Each row comes from the steps of one walk. Every step used is in the known rows, and no mark comes twice. Write the walk behind each row, first mark first.
(in the rows, 128 means zero)
Known rows:
h-k: [115 171 110 142 151 139 111 155  73 158 110 129 128 189  85 173 134  90
 153 139  92 122 104 110 151  93 157  99 169 166]
k-h: [115 138 137 153 160 162 115 158 114 125 112 152 160 168  76 139 137 118
 120 138  62 118 123  92 163 119 159  85 150 148]
u-b: [127 147 120 211 140 135 139 129  99 149  87 124 148 169  97 164 131 127
 140 142 109 118 107 103 140 110 124  77 181 132]
b-u-c-z: [ 97 158 134 195 191 127  87 141 160 178  97 132 121 157 174 156 145 157
  89 111  99 103 142 141 137  84 163 104 140 132]
x-k-b-u-c: [114 176 141 197 159 167 152 141 132 172 103 126  83 176 131 115 135 117
 158 145 107  89 146 146 130  54 133 105 102 147]
c-z-b-u: [101 144 144 198 169 115  70 138 144 156 102 126 134 158 178 207 127 142
 111  80 108 147 119 115 153  71 166  86 157 130]
c-z: [113 142 120 173 197 122  84 146 129 152  84 151 132 169 128 173 143 141
 101 129  85 123 123  98 155 111 162  95 167 141]
d-t-z-b: [113 138 132 195 120 118  61  70 122 135  87 119 173 141 115 188 136 117
 111 110  90 144  95 108 152 128 135 113 183 148]
k-b-u-c-z-h: [115 175 184 201 195 158 106 104 176 166  87 119 132 148 157 168 142 136
 124 131 103 118 142 133 104  65 167 121 117 130]
u-c-z: [102 142 119 190 198  98  91 127 125 169  90 137 139 150 140 162 159 145
  84 141  81  94 122 116 126 111 158 113 159 142]
z-t-d: [127 158 132 149 161 144 124 152 108 150 100 129 140 162  92 105 156 122
 144 145  73 133 105 102 160 118 147  99 176 181]
k-b-z: [162 136 124 183 182 160 123 117 123 149 109 151 126 145 129 172 145 125
 127 112  87 138 143 112 132  85 135  96 158 124]
x-k-h-z: [103 128 164 144 153 150 135 169 130 133  97 137 138 193  84 121 130  97
 126 145  65 100 134 116 187 105 139 114 121 148]
h-z-b: [102 118 151 192 151 104 104 118 116 139  90 109 152 156 125 206 151 107
 128 109  93 144 106 107 147  92 125 110 171 137]
b-z-h-k: [146 159 162 120 151 100 125 115  80 182 111 112 147 163 109 196 116  88
 151 117 110 142 123 120 148  80 178 133 170 149]
b-z-c: [162 126 112 128 175 101 134 109  74 157 128 150 133 146 128 171 145 139
 123 119  78 103 135 131 137  77 148 103 188 143]
x-k-b-z: [155 137 129 172 172 144 151 131 109 162 105 145  96 165 122 144 127 109
 149 130  98 115 145 123 145  74 136 112 136 137]
c-z-b-k: [ 94 145 126 192 179 104  74 136 111 125  92 111 131 177 154 196 146 112
 122 128 112 138  90  88 138 103 160  82 168 162]
b-k: [109 162 117 158 171 151 120 157 103 129  86 120 111 195 104 138 149 109
 150 153 115 128 107  94 155 110 148  74 158 177]
z-h-k-b-u-c: [118 201 173 170 147 176 133 113 121 172 112  98 129 168 114 168 131  84
 175 142 108 116 123 148  98  45 157 123 120 155]
h-z: [110 133 141 165 171 137 113 138 134 143  82 128 135 174 111 165 155 120
 120 125  89 130 125 113 164 104 126 104 160 138]
k-h-z-t: [112 140 146 117 150 172 103 135 164 108 100 127 159 162  89 123 131 110
 112 139  58 104 134  88 161 113 135  99 139 158]
d-t-z: [121 150 122 169 141 153  70  91 139 136  75 139 155 156  97 147 137 128
 106 128  88 129 118 118 168 138 136 108 176 150]
z-h-k-b: [131 189 157 145 153 170 131 119  90 144 100 113 138 179  67 183 131  67
 189 161  96 133 102 107 117  73 157 114 146 161]
k-h-z-c: [121 123 144 123 166 154 123 131 113 105 125 148 165 167  87 148 155 115
 114 144  38  88 127 126 146  94 130 101 153 146]
b-k-h-z-t-d: [102 154 166 133 160 195 114 171 150  96 105 116 158 183 100  79 161  92
 128 151  60 130 112 110 166 131 134  98 139 188]
d-t: [121 147 109 150 138 143 117 114 120 139  76 144 136 158  97 152 128 116
 118 142  91 125 124  93 173 138 143  88 168 177]
b-k-h: [105 152 132 150 161 178 115 171 112 104 107 133 143 193  86 121 144 103
 133 154  83 118 113  91 159 122 160  70 140 173]
u-c-z-h: [103 147 168 176 191  81 106 105 127 176  76 114 155 149 125 171 148 134
 105 155  92 108 119 110 122 103 182 136 157 147]
k-x: [134 174 103 179 171 120 119 138 112 154  73 166 133 158  97 158 136 144
 131 139  78 104 148  84 156 123 144  96 139 149]
t-z-b-k: [100 154 136 202 156 124  64 116 103 123  95  95 147 175 120 172 155 109
 141 123 112 146  77 108 136 100 137  98 172 146]
c-z-h-k-b-u: [123 198 172 156 178 188  90 131 149 154 102 120 124 183 136 196 113  94
 157 118 109 140 128 130 127  52 176 107 128 143]
z-h-k-b-u: [128 203 173 148 147 198 123 133 124 153 106 110 122 185 100 177 116  78
 193 130 115 145 122 131 128  48 164 103 129 153]
u-b-k: [116 162 115 206 144 155 141 140  99 128  79 105 127 194 106 146 135 109
 154 159 130 119  99 100 136 112 124  63 167 155]

Write each row's walk:
[ 99 136 167 194 141 133  99 130 151 147  99 104 136 165 160 200 136 122
 131  76 111 154 126 131 159  64 129 100 150 131] | h-z-b-u
[105 127 132 197 177  88  75 127 111 146  98 130 149 151 143 214 142 128
 106 111  91 138  99  92 141 101 161  98 179 140] | c-z-b
[164 142 174 167 175 143 138  96 123 157  97 127 144 142 115 181 133 112
 150 125 101 148 138 108 126  82 156 121 151 127] | k-b-z-h
[129 193 167 162 158 183  84  97 111 141 100 108 159 178  64 178 140  80
 175 145  89 140  94 128 114  77 148 133 153 135] | t-z-h-k-b
[162 142 134 192 138 129 144 117 110 168 112 118 161 138 134 127 134 131
 128 116  95 132 120 127 141 113 128 103 191 141] | u-b-z-t-d
[117 181 154 172 185 136 106  99 111 161 101 113 150 159 113 189 143  87
 137 167  83 104 108 125  88  80 167 141 137 150] | u-c-z-h-k-b
[ 87 136 164 213 143 108 108 109 149 169 104  93 143 148 174 189 150 125
 113  90 108 125 128 148 129  63 124 121 141 127] | h-z-b-u-c
[ 95 147 145 213 141 103 111 119 115 176 113 102 137 144 158 179 144 132
 127 102 112 122 117 133 124  67 147 102 149 140] | z-b-u-c
[103 143 151 196 140 191 132 144 142  96  93 111 166 193 105 140 139  97
 125 149  96 113 115 115 145 124 111  76 140 139] | u-b-k-h-z
[121 172 131 207 170 188 127 127 149 159 107 130 112 154 139 142 155 132
 136 127  96 110 142 139 111  65 133  94 123 133] | k-b-u-c
[119 183 159 128 119 143  79  77 112 149  79 107 172 169  74 175 116  80
 146 144  98 139 100 123 155 121 163 138 171 169] | d-t-z-h-k
[109 141 143 142 150 144 138 175  99 141 108 148 132 191  68 111 121 103
 140 156  70  95 124  99 181 106 160  97 127 161] | x-k-h
[147 135 176 146 166  94 132 108 109 177  92 121 150 148 118 180 126 124
 136 116 109 147 136 106 154  95 174 125 170 137] | b-z-h
[157 162 112 157 166 169 119 125  93 157 128 139 124 161 120 190 137  88
 146 113  89 131 130 128 122  75 140 108 156 136] | h-k-b-z
[121 156 131 155 191 132  89 154 137 149  94 142 143 157 124 123 156 137
 109 137  64 129 110 103 159 120 161 104 176 171] | c-z-t-d
[ 95 145 143 179 116 162  57  95 131  88 103 114 185 161 108 154 133  90
 112 130  82 137  91  99 154 143 143  95 153 168] | d-t-z-b-k-h
[135 149 106 136 145 140  83  71 107 124 100 145 154 153  94 147 146 130
 113 145  67  94 113 132 147 117 130 108 189 160] | d-t-z-c
[169 131 107 175 150 104 153  92  72 156 124 132 152 144 130 178 132 139
 128 125  93  92 128 139 117  79 123  93 198 121] | u-b-z-c
[128 185 159 151 184 161  95 119 116 143  94 124 139 178  99 200 128  82
 155 150  87 133 109 106 117  79 172 118 148 150] | c-z-h-k-b
[ 96 140 153 152 166 186 110 161 143  95  97 126 146 195 103 129 151  97
 121 143  78 124 122 106 165 120 137  86 130 160] | b-k-h-z
[158 186 144 136 154  89 126 107  87 186  92 136 152 146 113 200 107 106
 151 117  94 121 153 107 143  98 174 140 139 147] | b-z-h-k-x
[114 197 122 182 155 195 119 134 117 166 125 119 111 170 129 157 143  96
 153 128  98 103 127 155 105  52 136 104 124 148] | h-k-b-u-c
[102 153 128 190 125 137  63  82 119 112  80 104 154 162 125 170 139  97
 126 128 112 148  84 104 150 130 130  97 173 169] | d-t-z-b-k
[130 205 140 140 148 109 126 122  83 169  77 132 150 172  74 186 114  96
 173 154  90 113 129  92 145 104 173 124 135 170] | z-h-k-x
[113 175 108 198 152 102 109 127  91 131  79 127 131 165 124 182 138 115
 152 137 103 122 116  74 137 117 140  85 135 170] | z-b-k-x
[109 153 145 196 113 146  54  84 154 144  91 117 154 145 150 183 120 127
 115  80 112 154 116 132 163 100 140 102 165 139] | d-t-z-b-u
[103 174 126 154 176 133  82 121 177 169  95 121 116 145 171 134 131 159
  93 121 102  88 147 120 132  78 163 101 139 152] | b-u-c-z-t
[101 173 157 151 177  89 100 110  98 182  95 104 154 163 116 189 138 101
 123 157  92 102 105 124 112  90 185 145 157 159] | u-c-z-h-k
[112 174 159 129 175 111  93 133 100 163  89 118 147 182 102 199 122  94
 139 144  95 130 104 105 145  93 188 123 164 161] | c-z-h-k
[118 176 160 126 146 123 127 132  74 165  95 107 146 187  68 183 122  79
 174 150 104 134 100 106 148  85 175 117 167 171] | z-h-k
[ 91 135 143 179 171 134  72 152 119 102 112 125 164 170 136 179 140 104
 107 129  82 130  97  82 142 114 171  80 148 159] | c-z-b-k-h
[133 180 108 162 163 190 117 141  87 136 115 135 122 182  81 175 140  80
 168 146  82 122 105 114 123  81 135  92 153 157] | h-k-b
[103 163 129 202 156 109 103 119 124 120  69 117 135 167 139 191 144 110
 139 124  99 123 125  91 141 113 118 102 129 157] | h-z-b-k-x
[ 95 139 141 172 141 143 106 154  91 103 117 112 161 175 101 162 139  88
 141 136  87 132  91  80 145 110 156  75 149 168] | z-b-k-h
[126 203 140 147 178 100  91 122 108 166  73 142 150 169 104 201 114 111
 137 143  83 108 135  94 140 110 186 131 134 158] | c-z-h-k-x
[130 159 126 175 165 162 150 149 103 145  91 142  94 190  82 130 134 100
 167 163  91 107 121 104 149  81 130  95 132 154] | x-k-b
[110 143 175 129 145 162 140 174 136 133 108 129 147 181  80  70 139  93
 136 154  46 109 125 120 185 115 136 124 129 179] | x-k-h-z-t-d
[176 134 110 150 185 148 139  98  89 137 133 157 125 143 125 173 154 127
 135 128  69 102 137 130 109  65 129  97 170 132] | k-b-z-c
[123 189  98 174 173 136 119 147 109 134  70 149 112 180 107 142 140 127
 148 153  97 107 137  81 153 127 145  82 129 172] | b-k-x
[135 211 141 144 124 131  77  67 118 155  64 133 175 153  77 177 107  97
 144 144  82 115 129 112 152 138 156 146 141 166] | d-t-z-h-k-x
[155 130 123 207 146 116 142 110 106 168 100 129 149 147 136 178 124 137
 118 110 113 126 130 121 139 104 130  92 187 111] | u-b-z
[153 140 136 145 167 124 123 135 112 170 114 136 143 138 130 120 148 131
 123 113  79 141 127 118 160 111 152 114 182 162] | b-z-t-d
